What can hang from each mark
q_240: q_837 q_995
q_665: q_653 q_837 q_995
q_969: q_231
q_837: q_81 q_240 q_665
q_995: q_240 q_665
q_231: q_225 q_653
q_653: q_231 q_665
q_77: q_225
q_225: q_77 q_231
q_307: q_225

Every row comes from one small tree of marks. The marks that hang from a mark follow it in brackets, in the order of their numbers. Every link used is in the known rows. Which tree was each row made from?
In the rows, zero is written as 128.
Known rows
q_837(q_665): [114 149 143 110 127 111 101 109 140 138 132 106 140  98 149 146 129 122
 116 125 165 143 170 157 123 133 110 150 117 128 155 131 144 141 123 140
 149 113 150 141 147 139 126 138]
q_969(q_231(q_653(q_665(q_995)))): [123 146 116  98 141  67  60 119 158 123 143 136 165  84 113 174 110 125
 154 127 151 164 176 138 144  96 141 155 110 142 156 154 177 155 162 127
 159 109 169 140  92 106 102 101]
q_307(q_225(q_77 q_231(q_653))): [145 147  96 104 137  65 141  93 153 106 134  94 143 100 159 144 119  80
 143 112 134 156 165 128 164 132  82 161 153 121 152 104 107 175 156 154
 109 102 128 142 101 176 140 111]
q_653(q_231 q_665(q_837(q_81))): [145 148 122 110 168  65  77 147 111 128 155 127 159 118  86 225  76 101
 176 121 157 150 176 173 136 109 110 166 202 135 119 155 150 156 160 126
  93 134 174  82  78 122 145 118]
q_240(q_837(q_81)): [128 135 122 116 126  92 119 162 122 144 158 127 156  91 114 160  96 127
 115 110 154 162 181 160 150 128  89 116 134 128 149 141 127 144 139 125
 143 104 151 133 111 139 113 150]
q_240(q_995(q_665(q_837))): [ 97 136 118 115 184 117  95 114 122 123 172 102 148 100 144 154 111 101
 159 165 152 138 174 169 150 152 100 159 119  81 150 119 119 150 187 146
 131 130 130 132 112 169 132 131]
q_653(q_231(q_225) q_665(q_995)): [135 157 121  94 151  86  87 153 139 105 163 143 158 104  91 203  80 110
 164 129 137 200 145 140 121 122 137 178 163 150 125 120 143 157 119 135
 130 139 181 135  97  90 120  90]
q_307(q_225(q_231)): [133 152 115  82 148 100 157 128 129 115 129  91 171 109 147 120 118 109
 112 114 134 174 157 130 123 119  82 160 145 120 140 118 109 147 149 137
 119 112 137 150 121 159 140 128]
q_231(q_653): [116 148 103 128 112  80 113 108 141 128 165 124 126 104 129 173 126 116
 121 124 144 138 167 132 154 121 107 140 105 125 165 127 141 158 152 142
 162 119 145 138  96 136 100 127]
q_231(q_225(q_77)): [138 153 104 137 146 101 120 125 140  88 165 119 127 120 118 175  93 107
 126 145 132 159 162 145 128 144  98 122 129 138 124  87 105 160 105 134
 134 112 145 125 127 133 127 131]
q_995(q_240(q_837(q_665))): [114 153 148 124 116 112 117 146 131 139 141 147 145  50 148 152 103 134
 113 117 166 168 168 170 139 132 116 158 115 111 188 133 133 139 115 144
 150 101 129 147 187 142 113 140]
q_995(q_240(q_837)): [122 146 120 129 123 117 140 168 126 128 157 148 153  65 123 164 103 140
 104 133 141 169 160 160 140 117 117 133 115 121 185 133 120 139 134 140
 143 100 131 141 166 127 105 139]
q_225(q_77 q_231(q_653)): [151 157  90 119 133  83 114  86 154 120 132 118 129 120 160 165 107  82
 146 136 135 145 187 138 147 110  94 139 158 133 152 111 114 188 151 148
 122 101 139 146 116 156 121 122]
q_837(q_81): [134 124 123 116 128  93  96 138 121 130 146 104 157 125 122 158 110 123
 131 115 150 137 163 147 132 124  83 123 129 134 143 134 127 140 124 127
 132  99 153 132 108 136 134 153]
q_231(q_225(q_77) q_653(q_665(q_837 q_995))): [127 163  71 146 157  49  77 122 166  89 188 143 126 123 104 223  87  72
 199 130 118 149 165 154 181 165 107 170 146 130 128 101 151 184 178 150
 127 122 159 129  74 146 125  79]
q_995(q_240 q_665): [125 143 150 145 138 123 100 139 122 118 160 141 150  83 154 155 108 138
 151 159 155 149 154 150 127 120 102 163 107  96 178 100 101 146 130 140
 125  92 118 149 159 128 146 133]
q_77(q_225(q_231(q_653))): [140 191  79 122 116  65 130 109 143 103 142 127 135 132 104 144 145 107
 119 108 120 156 172 120 124 112  81 171 124 116 136 126 129 164 169 148
 136 112 124 176  89 147 122 128]
q_231(q_225 q_653): [111 158  89 141 125  62 118 119 144 112 189 139 113 110 107 181 121 120
 122 111 138 149 154 127 148 127  94 152 102 125 147 109 128 157 136 145
 156 125 142 137  84 143 103 133]
q_995(q_240 q_665(q_653(q_231) q_837)): [124 139 144 109 154 126  80 113 107 101 185 152 145  90 148 218  88 106
 197 153 158 169 166 197 140 144 133 187 151  89 172  85 121 153 137 142
 110 142 168 123 125 127 135 113]
q_969(q_231(q_225)): [126 154 110 110 166  86 110 127 127 102 172 127 150 100  97 172 108 138
 103 128 151 174 168 151  92 101 109 117 110 137 124 126 122 128 111 116
 162 127 166 122 118 115 105 153]
q_225(q_77 q_231): [157 157 106 100 148 116 126 107 146 120 125 109 143 125 155 154 104  91
 134 155 131 154 179 150 116 114  97 121 165 140 131 105 105 171 129 145
 111 102 140 143 140 147 132 129]
q_231(q_653(q_665(q_837 q_995))): [118 161  88 119 137  65  75 125 154 124 169 138 149 115 105 203 108  89
 182 127 131 134 169 144 176 137 121 172 135 133 157 144 177 164 206 152
 141 129 150 137  76 138 120  83]
q_240(q_837(q_81 q_665(q_653)) q_995): [ 98 115 151  75 114  93  67 118 135 152 127 108 144  86 154 124 120 121
 143  87 197 160 162 185 199 167 104 153 122  86 160 131 147 139 107 134
 156 126 153 159 116 152 101 161]
q_653(q_665(q_837(q_81 q_240) q_995)): [152 170 136 115 135  80  69 151 127 103 164 124 192 132 113 177  95 102
 216 114 134 132 174 169 158 133  98 168 156 138 122 158 154 158 189 113
 133 104 150 125  83 135 153  93]
q_231(q_225(q_77) q_653(q_665)): [136 170  92 167 141  39 103 118 163 100 171 143 112 106  91 204 103 109
 160 128 148 160 154 126 157 126 101 168 147 137 120 106 124 180 130 149
 124 113 140 112  91 128 127 103]
q_307(q_225(q_77 q_231)): [152 144 108  88 162 104 146 112 138  97 122  81 161 109 160 128 110  92
 127 134 133 162 162 139 129 137  81 147 161 126 136 100  90 168 141 141
 101 102 132 134 133 166 148 124]
q_240(q_995): [107 131 108  90 144 112 108 121 125 138 134 102 150 104 137 131 129 122
 112 147 155 139 148 141 144 130 119 133 103 116 156 131 128 141 138 139
 146 123 127 148 124 141 111 136]

Which tree is each row?
[150 126 135  94 151  83  48 159 111 108 148 151 186 102 116 223  66  98
 215 124 146 156 152 177 141 124 121 180 181 130 162 148 153 153 143 127
  91 115 175 119 107 112 144  97] => q_653(q_231 q_665(q_837(q_81) q_995(q_240)))
[124 138 157  96 138 122  90  98 128 120 166 134 140 104 146 189 106 118
 168 145 169 182 175 170 135 137 137 170 144 107 147  86 130 162 114 137
 136 148 181 134  98 111 122 129] => q_995(q_665(q_653(q_231)))
[116 152  98 132 129  69  63 141 140 113 166 160 153  96 121 206 101 102
 190 125 128 132 154 148 174 132 120 184 127 121 179 136 160 161 194 151
 127 111 132 143 110 129 124  83] => q_231(q_653(q_665(q_837 q_995(q_240))))
[130 153 111  85 160 102  85 143 124 118 156 135 167 108 105 219  72  96
 177 145 136 167 174 167 127 131 148 167 178 143 140 141 165 162 177 135
 123 153 180 112  95 110 125  87] => q_653(q_231 q_665(q_837 q_995))
[134 111 144  60  93 113  67 158 122 113 147 165 177  79 142 189  76 111
 185  95 156 188 158 183 179 141 131 155 148 118 188 117 144 147  99 126
 134 125 189 165 119 109  92 126] => q_665(q_653(q_231) q_995(q_240(q_837(q_81))))
[130 139 135 110 126 109  69 161 139 114 131 148 178  89 126 161 105 129
 167 142 142 156 141 141 138 127 124 169 122 136 171 134 140 141 141 144
 125  91 138 156 155 103 134  99] => q_653(q_665(q_995(q_240)))
[128 157  84 151 132  61 109 105 155  96 179 129 104 113 115 194 109  96
 140 128 139 148 164 138 156 142  93 136 120 134 143  92 120 176 124 145
 140 118 144 130  91 146 113 126] => q_231(q_225(q_77) q_653)
[122 145 117  78 137 109  70 131 114  76 189 163 150 115 127 227  86  97
 199 117 129 175 146 181 151 159 133 169 139 117 169  81 139 149 115 135
 132 159 185 149 110 121 103 102] => q_665(q_653(q_231(q_225)) q_837 q_995(q_240))
[134 156 138  81 110  99  62 114 120  90 178 120 178 145 144 169 113  98
 217  97 134 126 180 191 180 168  92 148 124 125 137 120 157 147 155 118
 156 121 164 154  81 141 127 117] => q_665(q_653 q_837(q_81 q_240) q_995)
[133 142 182  66 104  87  48  72 116 130 139 102 163 104 169 146 122 115
 196  87 203 159 157 200 166 130 131 186 150 105 134 136 145 152  83 121
 146 142 154 139  99 128 129 134] => q_837(q_81 q_240(q_995) q_665(q_653(q_231)))
[105 126 145  74 150 127 109 116 122 139 164 135 146  54 141 166  92 124
 165 137 189 202 169 176 173 143 157 167 139  89 158 104 131 160 121 137
 146 157 167 147  99 126  96 129] => q_240(q_837 q_995(q_665(q_653(q_231))))
[163 170 101 131 147  60 101 108 170 124 126 133 133 109 125 182 103  82
 164 139 136 159 177 133 148  99  99 166 178 136 128 129 125 193 156 156
 103  98 125 132 110 137 133  97] => q_225(q_77 q_231(q_653(q_665)))
[131 168 113 140 140  27  64 109 129 122 178 121 152 109 106 173 117 111
 200 102 163 119 155 170 193 121  85 187 148 109 129 175 149 166 194 124
 131 120 111 111  55 162 135 102] => q_231(q_653(q_665(q_837(q_81 q_240(q_995)))))
[109 133 159  68  86 129  45 115 142 117 124 143 157 103 191 142 128 115
 177 106 157 151 148 168 157 164 126 171  95 109 189  96 153 138 101 151
 151 110 159 189 166 127 119 120] => q_837(q_665(q_653 q_995(q_240)))
[140 128 133 115 122  89  77 195 136 129 143 164 182  69 106 170  79 132
 171 113 150 174 149 152 165 127 101 160 140 126 171 151 141 146 140 132
 122  82 146 159 136 106 126 112] => q_653(q_665(q_995(q_240(q_837(q_81)))))
[147 160  98 101 184  83  87 131 138  84 174 136 149 114  95 243  52  76
 198 153 131 174 169 172 135 150 132 170 195 147 112 101 143 176 150 141
 107 144 184 108  89 117 127  80] => q_653(q_231(q_225(q_77)) q_665(q_837 q_995))
[119 136 113  52 135 123  80 112 117 104 165 128 156 128 144 202  90  85
 185 132 140 160 181 184 153 161 151 147 144 135 148 106 166 152 154 140
 147 164 198 140  85 118 100 102] => q_665(q_653(q_231) q_837 q_995)
[151 170 138 107 165  64  69 124 109 117 167 118 170 106 101 187  85 110
 198 121 173 147 154 189 154 103 117 182 188 119 113 174 141 160 159 114
 109 137 138  92  77 129 148 105] => q_653(q_231 q_665(q_837(q_81 q_240(q_995))))
[131 178  74 174 166  37  97 108 151  93 189 138 107 116  84 231  94  83
 177 133 135 141 169 151 166 143  99 167 157 126 118 109 138 182 172 153
 111 128 139  96  82 152 128  96] => q_231(q_225(q_77) q_653(q_665(q_837)))
[127 169  99 143 162  28  88 121 147 115 175 151 137  85  75 190 112 140
 128 116 156 175 164 138 129  80 116 158 122 136 127 143 147 149 134 127
 146 124 156 113  89 113 108 127] => q_969(q_231(q_225 q_653(q_665)))
[128 158 108 124 150  48  84 108 148 132 152 140 142  83  98 186 113 143
 135 134 166 164 177 139 130  78 123 155 124 144 144 157 160 150 156 127
 145 115 146 107 102 112 114 121] => q_969(q_231(q_653(q_665)))
[149 161 100 122 151  45 129 104 162 106 134 106 148  98 134 161 110  85
 159 114 147 165 151 120 164 119  86 192 179 131 133 127 115 184 166 154
  88 101 123 121  94 157 149  93] => q_307(q_225(q_77 q_231(q_653(q_665))))
[142 169  79 151 190  28  78 100 151  91 187 145 120  97  77 232  87 102
 166 141 146 157 181 163 145 111 110 148 162 142 115 122 142 165 169 127
 117 127 154  86  83 141 115 107] => q_969(q_231(q_225(q_77) q_653(q_665(q_837))))
[144 147 108 114 158  93 126 115 128  91 172 123 123 104 119 209  70  99
 145 145 148 179 163 157 113 130 126 137 166 145 121  91 109 167  96 131
 115 135 172 110 107 120 121 126] => q_653(q_231(q_225(q_77)))
[145 162  96 149 164  33  83 105 158  92 171 144 120  89  89 210  93 120
 149 137 155 173 172 145 135  99 120 146 140 142 116 118 137 162 129 130
 134 117 154  98  99 115 113 118] => q_969(q_231(q_225(q_77) q_653(q_665)))
[128 123 142  55 103 135  69 126 121 105 144 152 170 102 157 184  95 109
 181 124 148 173 144 168 147 141 150 160 125 129 188  95 144 145 103 135
 136 134 178 162 131  96 107 111] => q_665(q_653(q_231) q_995(q_240))
[142 165  95  95 155  44  60 130 148 124 142 134 167 133 121 187  98  69
 206  99 120 147 179 146 171 122  68 177 174 130 138 152 157 177 195 135
 114 107 159 157  66 157 136  92] => q_225(q_231(q_653(q_665(q_837(q_81) q_995))))
[139 151  87 134 152  58  93  87 144  91 181 130 120  95 114 198 100 118
 131 130 155 161 177 152 129 107 113 119 118 138 137 102 125 171 123 122
 145 123 154 113  99 128 104 138] => q_969(q_231(q_225(q_77) q_653))
[126 152 101 151 144  29  70 126 137 132 170 135 137 123  89 207 108 103
 176 109 148 124 173 153 176 125  83 167 152 121 135 157 157 162 192 139
 115 116 142 104  62 154 135 119] => q_231(q_653(q_665(q_837(q_81))))
[ 98 142 149  65 101 127  92 125 155 136 137 132 148  80 160 144 116 113
 152  96 159 175 187 172 179 174 135 148 103 121 169 112 172 151 125 144
 175 125 174 181 132 131  88 122] => q_240(q_837(q_665(q_653 q_995)))
[144 152 103  90 140  56 100 112 170 103 121 105 164 104 149 152 106  75
 188 112 126 172 157 119 178 137  99 190 165 136 143 115 135 189 176 155
 100  99 134 155  91 150 147  72] => q_307(q_225(q_77 q_231(q_653(q_665(q_995)))))
[ 97 134 128  89 140 113 115 127 141 162 125 109 140  55 150 120 120 131
 104 117 174 168 170 170 162 145 124 146 109 104 165 141 148 142 130 143
 163 123 133 150 142 152  95 142] => q_240(q_837(q_665) q_995)
[153 213  98 185 150  28 107 109 151  78 212 147 119 110  88 220  97  97
 199 124 134 142 172 159 162 130  97 182 163 137 109 119 128 191 180 138
 130 124 119  95  78 145 134  84] => q_231(q_225(q_77) q_653(q_665(q_837(q_240))))
[155 144 108 101 155  89  83 134 148  91 156 133 147 104  99 213  66  91
 185 150 141 199 158 146 132 135 141 163 175 154 115  98 134 178 113 136
 112 126 180 122  99  93 126  90] => q_653(q_231(q_225(q_77)) q_665(q_995))
[134 169 108  92 135  65  82 124 164 133 132 141 162 113 130 159 112  89
 166 115 122 170 170 124 159 106 107 182 149 134 153 139 154 175 170 151
 137 108 152 172  91 127 122  87] => q_225(q_231(q_653(q_665(q_995))))
[129 149 156 125 139 107  83 120 120  90 192 165 137  91 131 204  91 126
 187 126 162 197 141 173 127 133 122 194 138  88 156  63 100 151  74 139
 122 141 167 144 127 105 129 125] => q_995(q_240 q_665(q_653(q_231(q_225))))
